What can hang from each mark
q_541: q_22
q_589: q_22 q_957
q_207: q_22
q_710: q_957
q_703: q_957
q_957: q_524 q_703
q_524: q_22
q_22: q_524 q_541 q_703

Known rows, with every way that one mark hangs from another
q_589{q_22 q_957{q_703}}: [ 0.05  0.32  0.40 -0.02 -0.15  0.12  0.12 -0.01  0.07  0.12 -0.29  0.26
 -0.07 -0.02 -0.19  0.14  0.68]
q_589{q_22{q_541 q_703} q_957}: [ 0.11  0.30  0.57  0.09  0.12  0.10  0.12 -0.07  0.02  0.07  0.00  0.26
  0.01  0.04 -0.19  0.07  0.42]
q_710{q_957{q_524{q_22{q_541}} q_703}}: [ 0.20  0.42  0.44  0.10  0.02 -0.16  0.17  0.19  0.21  0.09 -0.90  0.21
 -0.21 -0.10 -0.10  0.21  0.83]
q_703{q_957}: [ 0.10  0.31 -0.09 -0.03  0.22  0.04  0.05  0.24  0.19 -0.09 -0.45  0.41
 -0.23 -0.09 -0.04  0.13  0.24]
q_703{q_957{q_524{q_22}}}: [ 0.06  0.40  0.07  0.10  0.12  0.15  0.04  0.18  0.13  0.09 -0.61  0.24
 -0.22 -0.06 -0.13  0.26  0.46]
q_957{q_524 q_703}: [ 0.01  0.35  0.27 -0.06  0.02  0.13  0.10  0.23  0.19  0.06 -0.47  0.15
 -0.16 -0.07 -0.12  0.29  0.60]
q_703{q_957{q_524}}: [ 0.04  0.34 -0.07  0.02  0.17  0.13  0.01  0.26  0.14  0.00 -0.61  0.27
 -0.25 -0.08 -0.11  0.23  0.36]
q_207{q_22}: [ 0.14  0.24  0.39 -0.39  0.15 -0.17  0.25  0.14  0.39 -0.09  0.03  0.46
 -0.13 -0.09 -0.01  0.07 -0.07]
q_524{q_22{q_541 q_703{q_957}}}: [ 0.18  0.42  0.52  0.21  0.26  0.03  0.17  0.01  0.13  0.07 -0.08  0.29
 -0.03  0.02 -0.09  0.15  0.32]
q_541{q_22}: [ 0.10  0.22  0.24 -0.35 -0.01 -0.07  0.24  0.26  0.41 -0.11 -0.06  0.70
 -0.16 -0.03  0.03  0.07 -0.07]
q_207{q_22{q_524 q_541 q_703}}: [ 0.13  0.23  0.43 -0.36  0.32 -0.09  0.15  0.15  0.18  0.00  0.66  0.25
  0.02  0.00 -0.03  0.10 -0.15]
q_589{q_957{q_524}}: [-0.07  0.29  0.20  0.00  0.11  0.07 -0.04  0.16  0.11  0.00 -0.37  0.30
 -0.21 -0.05 -0.14  0.21  0.46]
q_589{q_22{q_541} q_957}: [ 0.12  0.32  0.72  0.02  0.12  0.09  0.18 -0.12  0.12 -0.02 -0.43  0.36
 -0.05  0.00 -0.17  0.08  0.47]
q_207{q_22{q_524}}: [ 0.09  0.24  0.30 -0.45  0.15 -0.10  0.18  0.20  0.32 -0.03  0.45  0.36
 -0.10 -0.04 -0.01  0.12 -0.06]
q_589{q_957}: [-0.02  0.26  0.17 -0.05  0.15 -0.02  0.00  0.14  0.16 -0.09 -0.22  0.43
 -0.19 -0.06 -0.08  0.10  0.34]
q_589{q_957{q_524{q_22} q_703}}: [-0.09  0.37  0.29  0.06 -0.05  0.13 -0.05  0.09  0.02  0.18 -0.45  0.16
 -0.14 -0.05 -0.19  0.29  0.74]
q_589{q_22}: [ 0.21  0.35  0.56 -0.04  0.01  0.04  0.37  0.04  0.36 -0.06 -0.13  0.45
 -0.11  0.01 -0.09  0.05  0.33]
q_541{q_22{q_524 q_703}}: [ 0.05  0.19  0.00 -0.33  0.00  0.01  0.12  0.36  0.24  0.05  0.80  0.50
 -0.06  0.06  0.00  0.11 -0.13]

Rows
[ 0.14  0.25  0.34 -0.25  0.31 -0.06  0.11  0.12  0.15  0.02  0.00  0.23
 -0.04 -0.07 -0.08  0.13 -0.06] : q_207{q_22{q_541 q_703{q_957{q_524}}}}
[ 0.06  0.33  0.59  0.14  0.09  0.19  0.09 -0.06 -0.03  0.16 -0.16  0.12
 -0.01  0.05 -0.25  0.17  0.54] : q_589{q_22{q_541 q_703} q_957{q_524}}
[ 0.06  0.22 -0.09 -0.22 -0.02  0.03  0.09  0.33  0.20  0.07  0.14  0.49
 -0.12  0.00 -0.04  0.15 -0.03] : q_541{q_22{q_703{q_957{q_524}}}}
[ 0.16  0.35  0.16  0.01 -0.01 -0.17  0.13  0.32  0.24  0.03 -0.79  0.24
 -0.27 -0.12 -0.08  0.19  0.74] : q_710{q_957{q_524 q_703}}
[-0.01  0.35  0.43  0.03 -0.18  0.21  0.08  0.01  0.02  0.21 -0.44  0.13
 -0.09 -0.01 -0.25  0.25  0.80] : q_589{q_22 q_957{q_524 q_703}}
[ 0.04  0.20 -0.19 -0.31  0.00  0.05  0.04  0.37  0.15  0.10  0.64  0.45
 -0.08  0.04 -0.02  0.15 -0.10] : q_541{q_22{q_524 q_703{q_957}}}
[ 0.20  0.40  0.27  0.15  0.03 -0.20  0.18  0.26  0.26  0.09 -0.51  0.27
 -0.25 -0.05 -0.09  0.16  0.64] : q_710{q_957{q_524{q_22{q_703}}}}
[ 0.02  0.27 -0.32 -0.03  0.22  0.12 -0.07  0.37 -0.02  0.11  0.85  0.14
 -0.08  0.06 -0.07  0.17  0.14] : q_22{q_524 q_703{q_957}}
[ 0.16  0.35  0.24  0.08  0.00  0.15  0.22  0.12  0.15  0.13  0.07  0.23
 -0.08  0.04 -0.16  0.13  0.37] : q_589{q_22{q_703{q_957{q_524}}}}
[-0.06  0.35  0.26  0.12  0.05  0.09 -0.03  0.11  0.06  0.14 -0.17  0.22
 -0.15  0.00 -0.18  0.23  0.54] : q_589{q_957{q_524{q_22{q_703}}}}
[ 0.13  0.32  0.22  0.11  0.43  0.09  0.02  0.16  0.02 -0.02 -0.17  0.18
 -0.05 -0.02 -0.10  0.16  0.18] : q_22{q_541 q_703{q_957{q_524}}}
[ 0.08  0.20 -0.10 -0.25  0.00 -0.01  0.11  0.32  0.22  0.04  0.22  0.55
 -0.11 -0.01 -0.01  0.10 -0.09] : q_541{q_22{q_703{q_957}}}
[ 0.16  0.30  0.20  0.08  0.47  0.03  0.05  0.15  0.05 -0.08 -0.06  0.27
 -0.04 -0.02 -0.06  0.09  0.09] : q_22{q_541 q_703{q_957}}
[ 0.09  0.29  0.07 -0.01  0.46  0.12 -0.04  0.23 -0.06  0.01  0.54  0.12
  0.01  0.05 -0.06  0.15  0.10] : q_22{q_524 q_541 q_703{q_957}}
[ 0.06  0.45  0.66  0.07  0.05  0.15  0.16  0.05  0.16  0.14 -0.62  0.10
 -0.08 -0.04 -0.15  0.32  0.73] : q_957{q_524{q_22{q_541}} q_703}
